Every row comes from one small tree of marks. The marks that hang from a mark follow it in brackets, in the order of their numbers. Every link used is in the known rows. Which tree was each row made from?
Known rows:
k_115{k_372 k_989{k_197}}: 13	0	21	-8	-59	-25	5	29	-15	32	9	-2	-25	-7	-7	-15	-10	0	53	36	-2	4	-24	-32	13	-8	-14	-20	31	-41	16	17	3	21	-14	25	6	8	55	0	-15	-3	6	7	0	1	-9	31	16	9	-12	15	-12	16	-37	-39
k_62{k_197}: 9	10	-18	1	10	-24	6	8	-3	-4	-20	5	0	-15	11	10	6	-1	50	-12	21	2	-14	4	-24	2	-13	-11	13	-8	-19	14	-2	-22	0	15	6	14	-19	-24	10	-5	-10	0	-9	6	18	4	-17	6	36	7	2	-2	1	1
k_218{k_197}: -5	-5	16	27	11	-27	-7	13	-39	-11	-1	-8	3	5	14	14	-9	-10	7	20	-25	-7	-6	-5	30	3	-24	7	1	13	3	2	-16	4	-18	16	6	-3	-9	-6	5	-15	-2	9	-5	7	-15	-2	-10	6	20	-15	-2	9	32	21
k_606{k_293{k_108}}: 16	26	11	-5	-13	24	19	14	6	20	-4	-19	13	22	11	-20	-18	7	1	-36	36	-2	-2	5	26	-3	11	-1	16	8	-30	11	-7	-20	22	8	-4	10	10	-16	-3	-14	-31	-3	-40	17	17	-19	-19	-11	12	6	0	28	31	-42
k_706{k_62 k_989}: 39	-15	-9	-10	12	4	-11	7	3	50	-8	11	-3	25	15	-52	26	33	0	3	31	-1	9	13	-11	17	9	3	8	11	-8	0	2	-2	12	31	-20	18	28	-22	13	-1	-1	21	-1	-6	48	-23	-28	-18	-9	5	0	-19	-13	-17
k_706{k_989{k_197{k_218}}}: 24	-4	13	5	-10	3	17	-8	-16	15	-7	8	-7	-7	5	-39	2	16	31	14	-9	-8	-4	2	1	8	11	-13	-22	-14	4	-13	4	-3	-7	-11	-27	10	27	-12	-3	-7	-7	-5	-11	7	30	-16	-7	1	0	7	-6	-6	-18	-33
k_149{k_372{k_197}}: 3	-4	-41	2	-2	-5	5	8	-13	-45	5	-4	7	7	-12	6	-18	-8	-6	-14	-1	1	14	-3	13	2	-15	13	13	-39	2	18	-4	-5	18	-1	8	-10	-14	4	11	-16	-7	-13	9	-8	-26	14	-6	20	-8	-10	-9	-5	57	27
k_197{k_218{k_149} k_989{k_706}}: -16	5	27	-18	-2	21	8	-9	1	3	-9	-3	5	-13	-4	12	20	-11	-20	-3	8	22	17	7	-21	-4	51	-30	-25	34	-1	-35	14	-14	6	-30	2	-23	-2	11	-18	13	2	34	-2	9	-13	-17	14	11	-7	-2	13	-18	-17	9
k_197{k_218}: -5	2	0	-9	32	1	19	-2	6	3	-8	-4	1	-3	6	-7	8	0	-36	-7	1	-8	3	9	-3	-6	20	-18	-9	29	-6	-6	-1	-18	-3	-27	13	-7	0	3	-16	3	5	4	-10	8	3	-22	-7	10	-4	2	6	0	-9	1
k_372{k_149 k_197{k_218{k_782}}}: -11	-6	-26	-3	23	11	30	-9	-24	-36	-5	0	2	5	-6	12	30	-43	-66	41	-5	-25	-7	-6	6	-11	-18	2	-31	21	11	20	-19	13	3	-40	4	18	-23	6	-34	1	38	-28	-1	-17	-16	-18	0	25	7	3	-9	6	33	33
k_158{k_108}: -7	-1	-2	10	-5	-2	17	-5	2	7	-15	17	4	7	2	-4	-17	6	12	-30	-2	-16	-35	-6	3	18	-7	-1	-13	10	-16	-12	-4	-30	-10	-13	54	-6	13	-18	17	2	-25	2	-5	24	13	13	-14	-6	3	11	-2	24	-4	-7
k_197{k_62{k_706} k_218 k_956 k_989}: -32	2	-3	-27	23	42	13	-23	65	35	8	-10	8	-4	-35	31	24	28	-42	-17	-38	5	50	8	-24	-31	20	2	-9	49	27	-16	18	15	10	-66	-6	-18	0	21	-23	38	9	-4	21	-21	10	-10	40	-9	-22	5	21	-11	-60	10
k_158{k_956}: 8	16	-8	7	42	-5	-33	-1	18	5	20	20	-2	5	18	-6	-18	14	3	-4	-11	-5	-5	-5	-1	15	-12	4	7	-23	-17	-35	-15	5	-10	4	5	6	10	-4	1	-1	-10	-1	-2	11	13	19	-44	-18	5	0	-6	17	-11	-8
k_606{k_293}: 27	12	10	4	-10	26	8	13	13	23	0	-20	5	20	0	-5	-14	9	-3	-25	12	4	-3	13	18	-7	4	5	18	-8	-20	18	-13	-7	9	13	-5	-7	14	-23	2	-10	-18	3	-5	18	8	-23	-22	-14	7	3	3	15	21	-42
k_62{k_197{k_956}}: -8	2	-23	1	-7	-17	0	3	9	-8	-15	4	7	-14	8	-1	6	2	45	-20	10	1	-3	3	-44	-8	-24	-2	20	-14	-9	22	4	-14	-2	5	2	8	-17	-10	8	-8	-7	-9	-9	-4	19	4	3	-2	30	4	4	1	-11	0
k_989{k_197{k_218}}: 7	4	42	11	18	-2	29	12	-3	-7	-10	7	-5	-39	3	-5	-5	5	17	2	-7	-12	-13	-9	9	8	24	-12	-14	0	12	-15	-1	-4	-6	-22	1	-11	0	4	-10	-5	7	-19	-19	10	4	-5	6	16	3	6	-15	-2	-6	-29
k_782{k_218{k_149{k_372} k_197}}: -2	-12	8	24	-10	-41	-9	-12	-64	-43	5	-21	2	-5	35	21	-32	-21	10	11	-10	-13	-25	-10	22	-1	-23	-2	-1	4	-19	-1	-2	18	-5	18	-11	11	-60	13	29	-9	22	9	9	2	-25	9	-6	17	3	-23	18	-1	45	41
k_989{k_31}: 4	9	30	-9	-15	-27	-6	10	3	15	4	19	1	-10	6	-10	-13	-23	-8	12	18	9	-20	22	20	8	13	-2	-6	-14	-4	3	12	-13	-15	33	14	-18	26	-3	14	-9	-18	-22	-12	15	-12	-10	-9	-9	-2	-3	-25	-1	-1	-18
k_706{k_62}: 19	-6	8	-4	35	-3	-7	22	17	32	-6	13	1	4	16	-14	16	19	-19	-9	37	-2	-2	3	-5	14	15	8	24	26	-6	1	-5	-6	14	30	10	1	3	-11	7	3	5	14	-6	-4	21	-12	-21	-8	-6	0	-7	-14	3	-4
k_706{k_62 k_989{k_31 k_197{k_956}}}: 27	-12	36	-2	-9	1	-3	12	5	44	-3	26	-3	-15	8	-68	19	22	22	11	19	5	4	16	-7	19	25	8	-10	-23	19	2	22	7	-3	32	-31	-3	38	-9	20	-8	-1	-23	-9	-11	34	-15	2	-20	-8	3	-26	-17	-26	-48
k_158{k_108 k_606 k_956}: -18	-5	-3	22	34	26	-33	9	30	-21	38	16	-13	6	-13	-15	-19	21	19	-37	-29	-14	-11	-19	1	30	-7	5	-32	-8	-13	-49	-12	-35	-26	-6	34	-27	11	-24	13	26	-30	-1	-5	39	5	19	-22	-39	10	24	-3	39	-65	-19
k_197{k_956}: -14	-7	-9	-2	-24	2	-12	0	18	0	3	3	12	9	9	-8	-11	3	-9	-10	-8	-4	3	-3	-19	-11	-23	18	22	-7	4	9	3	1	-2	2	8	-5	15	15	-5	-6	-7	-7	-8	0	11	-12	13	-14	-9	-7	0	6	-12	-4
k_782{k_218{k_149}}: 8	-7	6	7	-18	-31	-9	-16	-32	-11	-1	-3	-2	-3	42	13	-31	-14	5	13	15	-16	-48	-8	1	1	-4	-7	4	17	-31	-9	4	11	-1	17	-9	22	-36	10	18	3	18	12	-3	8	7	-9	-9	2	-5	-8	14	-2	11	23
k_606{k_158{k_108 k_956} k_293}: 23	23	23	30	26	40	-4	-2	18	-1	-2	-1	-17	27	-16	-37	-16	36	8	-73	-10	-10	-18	6	29	15	7	11	-11	-33	-41	0	-28	-19	-5	2	9	10	27	9	-12	-25	-30	-3	-1	23	21	4	-22	-16	9	14	4	28	15	-69
k_372{k_149 k_197{k_62{k_706} k_989}}: -1	0	-22	-4	11	22	14	-5	3	-2	4	7	-5	12	-30	56	31	-27	-31	42	-25	-12	1	-8	5	-12	-32	17	-13	21	-1	11	2	32	22	-27	-4	14	-8	11	-26	16	28	-25	30	-27	10	-9	7	8	10	12	-18	-8	14	32
k_782{k_218{k_149{k_372} k_197{k_956}}}: -13	-17	6	23	-22	-35	-14	-16	-57	-46	9	-21	7	-5	35	15	-33	-18	8	6	-19	-13	-17	-11	9	-7	-31	6	3	1	-11	2	1	24	-7	11	-11	7	-59	22	25	-10	23	3	7	-5	-23	9	8	12	1	-25	21	3	36	44
k_606{k_158}: 18	6	15	17	5	-6	-14	4	-2	-18	-16	6	-20	17	-1	-13	-1	12	-4	-20	12	-8	-22	4	23	9	-5	8	12	-12	-21	11	-16	-12	2	29	3	19	22	33	-23	-25	-13	10	-13	9	11	-15	1	4	-4	-2	-3	-15	16	-19
k_115{k_989{k_197 k_706{k_62}}}: 27	-7	45	-22	-14	-4	-10	36	13	21	4	17	-21	-31	1	-41	-7	13	20	21	24	21	-11	-14	1	6	14	-23	1	-24	7	-15	6	-6	-3	27	-11	-19	42	-10	-1	-25	48	27	-7	9	3	22	8	-19	0	13	-27	-16	0	-31
k_197{k_956 k_989}: -28	0	10	-9	-49	18	-10	4	30	11	-3	9	18	23	-14	7	-5	-1	20	-20	-13	10	16	-11	-20	-18	-23	16	16	-9	19	-10	13	4	13	-20	1	-12	19	16	-15	14	-21	0	-1	-1	-5	-10	31	-6	-14	5	8	0	-37	-7
k_706{k_989{k_31 k_197{k_218}}}: 20	0	34	-4	-20	-6	15	-4	-15	23	-4	17	-6	-18	0	-47	2	0	25	21	-2	1	-11	18	11	12	26	-16	-36	-25	10	-9	18	-5	-18	2	-28	-4	37	-11	7	-9	-12	-25	-13	10	16	-17	-2	-4	-1	8	-20	-6	-23	-44
k_115{k_989}: 13	-6	-4	-29	-23	-19	-13	22	-4	12	3	1	-13	22	5	-20	-8	-4	7	14	5	4	-8	-8	1	-8	-11	-13	15	-14	-12	8	5	-4	-4	13	7	4	39	-13	-7	-16	37	19	0	14	3	7	-10	-5	-7	14	-2	4	-8	-9
k_149{k_372{k_197{k_62}}}: -1	-5	-45	0	17	2	9	2	3	-36	3	-10	5	7	-16	21	-17	-5	-18	-8	-12	3	20	-4	11	5	-11	12	18	-23	5	19	-2	-3	17	-3	6	-15	-13	6	10	-7	4	-14	19	-15	-19	18	-8	13	-14	-9	-10	-4	50	28
k_197{k_62 k_218 k_956 k_989{k_706}}: -44	-2	23	-31	17	55	11	-15	76	32	-7	-2	9	-14	-35	20	10	9	-47	-12	-28	26	45	0	-33	-21	26	-18	-12	41	33	-23	19	-15	5	-55	-13	-61	16	31	-30	33	13	16	22	-14	1	-11	47	-23	-21	1	8	-8	-56	-5
k_62{k_197 k_706}: 34	12	-33	1	11	-29	-5	-5	2	10	8	1	-8	-35	6	11	19	29	48	-13	28	-4	-11	22	-16	-7	-10	1	3	-4	-21	3	-3	2	3	13	3	43	-33	-35	24	-6	-24	-1	-6	-2	22	11	-14	4	45	7	5	-19	9	20
k_197{k_218 k_956}: -30	-6	-7	-12	4	13	11	-10	20	-2	-1	-7	11	0	5	-19	6	4	-42	-20	-16	-11	20	4	-28	-22	9	0	0	20	11	7	7	-8	-4	-39	8	-16	2	20	-21	2	7	-10	-10	-6	5	-24	22	-2	-14	-2	10	4	-25	0
k_149{k_372{k_197{k_956 k_989}}}: -17	-5	-37	-1	-26	10	3	6	1	-42	7	-4	16	13	-21	10	-15	-9	5	-24	-11	7	30	-9	-1	-8	-23	21	15	-44	19	15	4	-1	23	-19	3	-15	-10	14	3	-7	-10	-16	12	-16	-32	15	19	18	-15	-7	-3	-4	37	27
k_782{k_218}: 10	-4	13	2	-18	-24	-5	-4	-1	5	1	9	-6	-3	29	2	-41	-5	10	2	19	-17	-50	-8	16	-4	-26	-10	0	2	-18	-14	-3	-4	5	9	-11	8	-23	4	14	5	6	9	-3	9	6	-10	-5	-8	-1	-2	5	2	5	11
k_782{k_218{k_149{k_372} k_197{k_989}}}: -9	-8	19	20	-21	-34	-8	-10	-57	-38	3	-17	6	1	25	31	-28	-21	23	5	-12	-7	-18	-14	20	-2	-25	-2	-5	2	-11	-10	3	20	2	6	-13	9	-58	13	23	2	15	12	11	2	-32	11	1	21	2	-17	21	-3	35	40

Write each row's tree:
-2	-1	-32	6	-13	-12	-1	-7	-47	-47	-1	-18	10	13	7	26	2	-23	-2	3	-5	4	15	-4	-11	10	16	12	16	-8	-16	12	9	16	13	8	11	11	-22	10	7	-9	4	-2	7	-1	-18	8	-8	30	-14	-16	6	-11	40	34 => k_218{k_149{k_372{k_197{k_989}}}}
-20	2	-19	-10	77	14	20	-35	6	-24	-8	-34	5	-3	-3	38	26	-5	-79	10	-9	5	37	9	-6	5	48	-14	-3	53	15	-6	-12	4	-8	-33	12	-10	-36	4	-4	23	34	10	13	-4	-30	16	-17	19	-29	-16	30	-3	-1	18 => k_197{k_62 k_218{k_149{k_372} k_782}}
-24	-14	-11	29	-6	-25	-18	-11	-76	-68	6	-38	18	7	20	23	4	-23	-7	8	-45	3	32	-4	-5	0	-16	25	21	-1	-1	24	1	32	-12	18	9	1	-42	19	18	-25	11	-4	6	-6	-34	16	2	24	-1	-32	17	-1	47	43 => k_218{k_149{k_372} k_197{k_956}}
0	-10	-32	-16	-41	-19	6	20	-8	38	13	-10	-26	22	-17	-2	-11	-13	7	51	-12	2	-11	-27	11	-15	-7	-15	30	-16	10	43	3	20	-11	17	3	6	51	2	-22	5	23	13	25	-16	-1	21	19	0	-23	11	-10	20	-23	-1 => k_115{k_372{k_197{k_62}} k_989}
-10	-3	-13	-1	-20	12	15	9	-18	-23	-8	13	3	22	-15	31	21	-45	-13	36	-12	-13	-9	-17	3	-10	-41	15	-13	0	-3	15	0	18	22	-24	2	13	-2	12	-31	5	18	-25	13	-15	-2	-20	8	19	12	10	-20	0	20	24 => k_372{k_149 k_197{k_989}}
-3	13	55	-20	-40	7	-12	13	29	29	0	29	3	-15	-18	1	-10	-16	13	3	24	36	-9	13	13	4	14	-17	-20	-18	14	-33	18	-25	3	14	-1	-39	34	-2	2	6	-30	14	-5	15	-27	-4	18	-16	4	5	-20	-13	-14	-16 => k_197{k_989{k_31 k_706}}
-34	-15	-4	32	26	-11	-14	-29	-48	-39	2	-42	13	7	19	38	11	-22	-41	46	-36	3	22	-8	12	5	8	15	2	45	36	9	-27	40	-40	5	-3	10	-44	2	7	3	30	12	2	-5	-43	27	3	9	-14	-33	30	15	16	38 => k_218{k_149 k_197{k_62 k_956} k_782}
26	39	21	16	25	33	-8	7	14	-5	-2	-10	-9	30	2	-41	-20	30	2	-61	25	-9	-5	4	39	10	12	7	5	-19	-45	3	-24	-15	16	16	-19	31	19	22	-27	-35	-35	-7	-37	11	26	-6	-21	-11	10	5	1	25	30	-65 => k_606{k_158{k_956} k_293{k_108}}
-15	-10	-40	7	12	-2	24	-10	-32	-26	-2	-11	2	3	9	-1	2	-25	-41	26	3	-15	-1	-2	6	-1	47	-4	-24	25	12	21	-14	2	-12	-28	-3	14	-21	-1	-16	-1	22	-7	-7	-5	-13	-12	7	25	-18	-11	-1	6	28	36 => k_372{k_197{k_218{k_149 k_782}}}
-6	-3	-2	-14	36	3	11	18	29	24	-20	8	8	-10	2	-14	39	19	10	-34	29	3	22	5	-42	-1	16	-3	10	25	6	8	7	-14	17	-6	2	-1	-18	-8	1	15	9	6	-2	-18	19	-9	5	5	12	8	7	-16	-26	-4 => k_706{k_62{k_197{k_218 k_956 k_989}}}
46	7	-44	0	-4	-22	-8	-15	-10	21	8	3	-11	-20	4	-14	22	38	59	-3	24	-4	-5	28	-22	-5	-11	-3	-8	-14	-24	0	3	5	1	13	-19	56	-15	-43	26	-7	-30	3	-3	-4	43	3	-19	-4	39	12	10	-21	-2	14 => k_62{k_197 k_706{k_989}}
-4	-1	-33	-1	-15	4	7	10	-7	-41	3	-1	11	13	-21	16	-15	-9	7	-19	-2	5	21	-7	13	0	-15	13	8	-40	11	8	2	-5	26	-10	5	-12	-11	4	5	-5	-13	-11	12	-9	-32	15	3	26	-12	-4	-6	-6	45	28 => k_149{k_372{k_197{k_989}}}
14	3	2	-8	31	-8	1	25	20	29	-21	14	1	-6	4	-2	32	17	31	-24	43	6	7	4	-26	11	9	-2	18	15	-5	5	3	-14	21	20	2	8	-15	-21	11	12	-1	14	0	-9	20	0	-12	1	19	8	1	-17	-11	-6 => k_706{k_62{k_197{k_989}}}
4	10	10	28	34	6	-17	-8	8	-18	-7	23	-21	14	-5	-24	-13	27	9	-46	-11	-19	-31	-5	18	27	-6	8	-13	-22	-28	-18	-20	-19	-12	3	25	19	23	25	-11	-21	-24	0	-5	16	19	19	-17	-5	2	9	-2	13	-1	-29 => k_606{k_158{k_108 k_956}}
45	12	-27	-5	-11	-31	-9	-15	-8	26	11	9	-11	-27	1	-22	23	27	54	1	28	3	-7	40	-14	-4	-1	-7	-17	-21	-19	4	12	2	-4	22	-19	47	-10	-42	34	-8	-32	-9	-7	-2	32	1	-12	-7	43	12	0	-22	-4	4 => k_62{k_197 k_706{k_989{k_31}}}
23	-2	18	-9	19	4	-15	16	31	27	-7	19	-7	-38	11	-19	7	20	-1	-6	55	25	-10	11	-19	13	16	-17	7	5	-6	-17	-3	-33	7	41	-3	-21	0	-15	16	-11	-3	37	-4	3	15	0	-9	-27	24	-2	-17	-25	16	-2 => k_989{k_706{k_62{k_197}}}
20	-8	10	10	-38	6	0	-5	-10	15	-4	9	-1	1	7	-41	-7	18	42	13	-13	-6	-5	-4	-6	6	-10	4	-5	-31	9	-6	8	7	-6	1	-31	11	34	-7	2	-11	-13	-11	-8	3	36	-12	3	-12	-5	6	-8	-4	-20	-35 => k_706{k_989{k_197{k_956}}}
-36	-8	-20	-12	43	19	13	-32	18	1	-7	-27	10	-1	2	24	22	-1	-71	3	-40	-4	36	4	-45	-12	40	-1	12	65	1	17	18	9	-11	-36	5	-22	-11	34	-18	14	42	-9	16	-13	22	-15	14	-5	-27	-11	20	0	-37	9 => k_197{k_62 k_218{k_149} k_956}
6	12	4	-12	18	17	-4	-7	47	42	5	1	-6	4	-30	53	11	23	0	3	-11	12	16	3	10	-4	4	5	7	33	4	-26	6	15	14	-12	-3	-2	10	-5	-2	35	-12	13	22	-5	10	6	3	-10	-9	8	7	-15	-29	6 => k_197{k_62{k_706} k_989}
-2	16	9	-10	-14	-22	9	14	8	9	-20	17	4	-13	-8	16	9	-13	65	-15	22	16	-6	10	-17	1	-5	-16	-5	-19	-2	2	15	-23	3	8	2	-1	-8	-22	10	8	-23	-8	-5	6	-3	4	-2	11	35	13	-4	-4	-18	-10 => k_62{k_197{k_989{k_31}}}
-34	-8	-23	-8	9	13	7	-32	-9	-45	2	-28	20	-1	7	-7	18	-6	-62	-16	-7	-1	40	7	-29	-16	22	3	0	16	26	6	-6	8	-8	-38	12	0	-32	14	-7	4	16	-4	-13	-6	-38	5	16	24	-31	-17	34	1	-1	22 => k_197{k_218{k_149{k_372} k_782} k_956}
-4	-3	-40	13	1	-9	-2	-23	-47	-65	2	-27	11	10	13	16	4	-23	-29	16	21	5	15	1	9	13	24	9	3	-9	19	7	-24	19	-6	8	10	25	-42	-10	15	-5	9	6	-9	3	-56	30	-14	34	-26	-25	20	-2	53	40 => k_218{k_149{k_372{k_197}} k_782}
-21	-2	-12	-8	5	22	33	-5	-15	-30	-9	5	6	14	-22	26	35	-46	-45	34	-8	-17	5	-10	6	-15	-18	-1	-38	17	21	5	-12	13	15	-56	1	11	-18	7	-41	16	31	-20	5	-16	-27	-17	14	31	4	9	-5	4	15	28 => k_372{k_149 k_197{k_218{k_782} k_989}}
-18	2	-3	-15	-6	30	-12	-14	62	36	11	-2	6	7	-30	38	7	26	-5	-7	-28	10	32	1	-16	-21	-10	20	16	22	21	-14	14	25	13	-26	-9	-8	13	16	-8	32	-10	-3	24	-17	14	3	30	-21	-19	4	11	-10	-48	4 => k_197{k_62{k_706} k_956 k_989}
7	-6	0	5	-17	-28	-9	-18	-33	-30	3	-9	1	-3	35	17	-31	-13	3	1	14	-12	-32	-5	3	1	-13	-4	8	-3	-29	-6	7	10	10	16	-6	15	-45	12	24	-1	16	7	5	3	-10	5	-10	11	-10	-13	18	-7	27	29 => k_782{k_218{k_149{k_372}}}
17	1	32	-4	1	-1	19	-8	0	30	-6	13	-9	-20	-8	-31	2	2	13	28	-13	3	-4	15	12	14	33	-18	-33	-10	12	-8	21	-5	-21	-2	-30	-13	36	-8	6	0	-2	-25	-3	4	24	-12	-2	-10	-7	8	-21	-4	-30	-46 => k_706{k_989{k_31 k_197{k_62 k_218}}}
-15	-13	-33	3	-20	12	8	0	-18	-32	-1	9	5	14	-1	12	14	-39	-36	33	-22	-24	-8	-13	-14	-17	-52	27	1	-4	-3	35	1	24	11	-16	3	9	-4	25	-29	-11	30	-39	8	-23	9	-22	14	4	8	3	-22	5	26	27 => k_372{k_149 k_197{k_956}}
-24	-7	14	17	8	2	-11	-3	2	10	11	-15	8	6	-15	37	2	8	3	13	-52	6	27	-6	16	-14	-26	19	1	26	24	-8	-1	28	-10	-12	-9	-9	-10	9	-2	11	0	2	19	-12	-12	5	24	-6	5	-10	8	2	-7	23 => k_218{k_197{k_62{k_706} k_956 k_989}}
19	5	47	-21	6	-13	-16	19	32	36	1	35	-7	-56	3	-35	5	-4	-6	4	63	36	-17	33	-3	18	38	-21	-16	-10	2	-12	15	-35	-7	59	-2	-39	16	-13	29	-15	-9	11	-12	3	-6	0	1	-32	24	-1	-36	-25	10	-19 => k_989{k_31 k_706{k_62{k_197}}}
-7	4	7	22	29	53	-23	14	38	-11	40	-1	-10	14	-22	-22	-25	32	18	-54	-26	-11	-4	-12	9	20	4	8	-31	-18	-21	-33	-17	-34	-20	-7	23	-36	14	-37	14	22	-34	-2	-2	43	4	8	-24	-44	13	25	3	49	-55	-47 => k_158{k_108 k_606{k_293} k_956}
-31	5	32	-18	-58	6	-10	8	31	18	2	19	17	9	-20	-3	-6	-18	14	-13	-6	16	12	6	-8	-14	-8	12	-2	-23	26	-6	27	1	3	-7	3	-27	31	16	-8	11	-25	-19	-4	0	-17	-10	36	-9	-13	6	-7	1	-40	-17 => k_197{k_956 k_989{k_31}}
19	-8	13	-29	-46	-12	-20	26	10	60	15	5	-26	-4	-1	-33	2	9	5	32	33	24	-15	-14	-1	-10	-4	-30	35	-20	10	9	3	2	-5	50	8	-7	59	-5	-8	-3	8	49	9	-6	-8	22	11	-19	-13	10	-8	-1	-24	-21 => k_115{k_372 k_989{k_706{k_62}}}
-10	1	-21	8	-32	-1	15	8	5	38	2	-3	-10	13	-22	32	-9	-12	12	33	-10	0	-11	-24	14	-5	-4	-3	28	-1	19	22	-3	15	0	7	4	0	25	11	-18	25	-30	4	19	-20	0	3	21	7	-17	2	-8	17	-23	2 => k_115{k_372{k_197{k_62 k_989}}}
-13	-6	15	25	48	-11	-3	-9	-16	-14	-2	-22	3	4	2	32	-4	-8	-31	38	-18	3	7	-6	49	8	-12	0	-11	31	43	-9	-44	13	-32	2	-3	-4	-29	-21	5	9	14	19	0	3	-50	28	-12	4	-2	-21	15	19	25	21 => k_218{k_197{k_62} k_782}
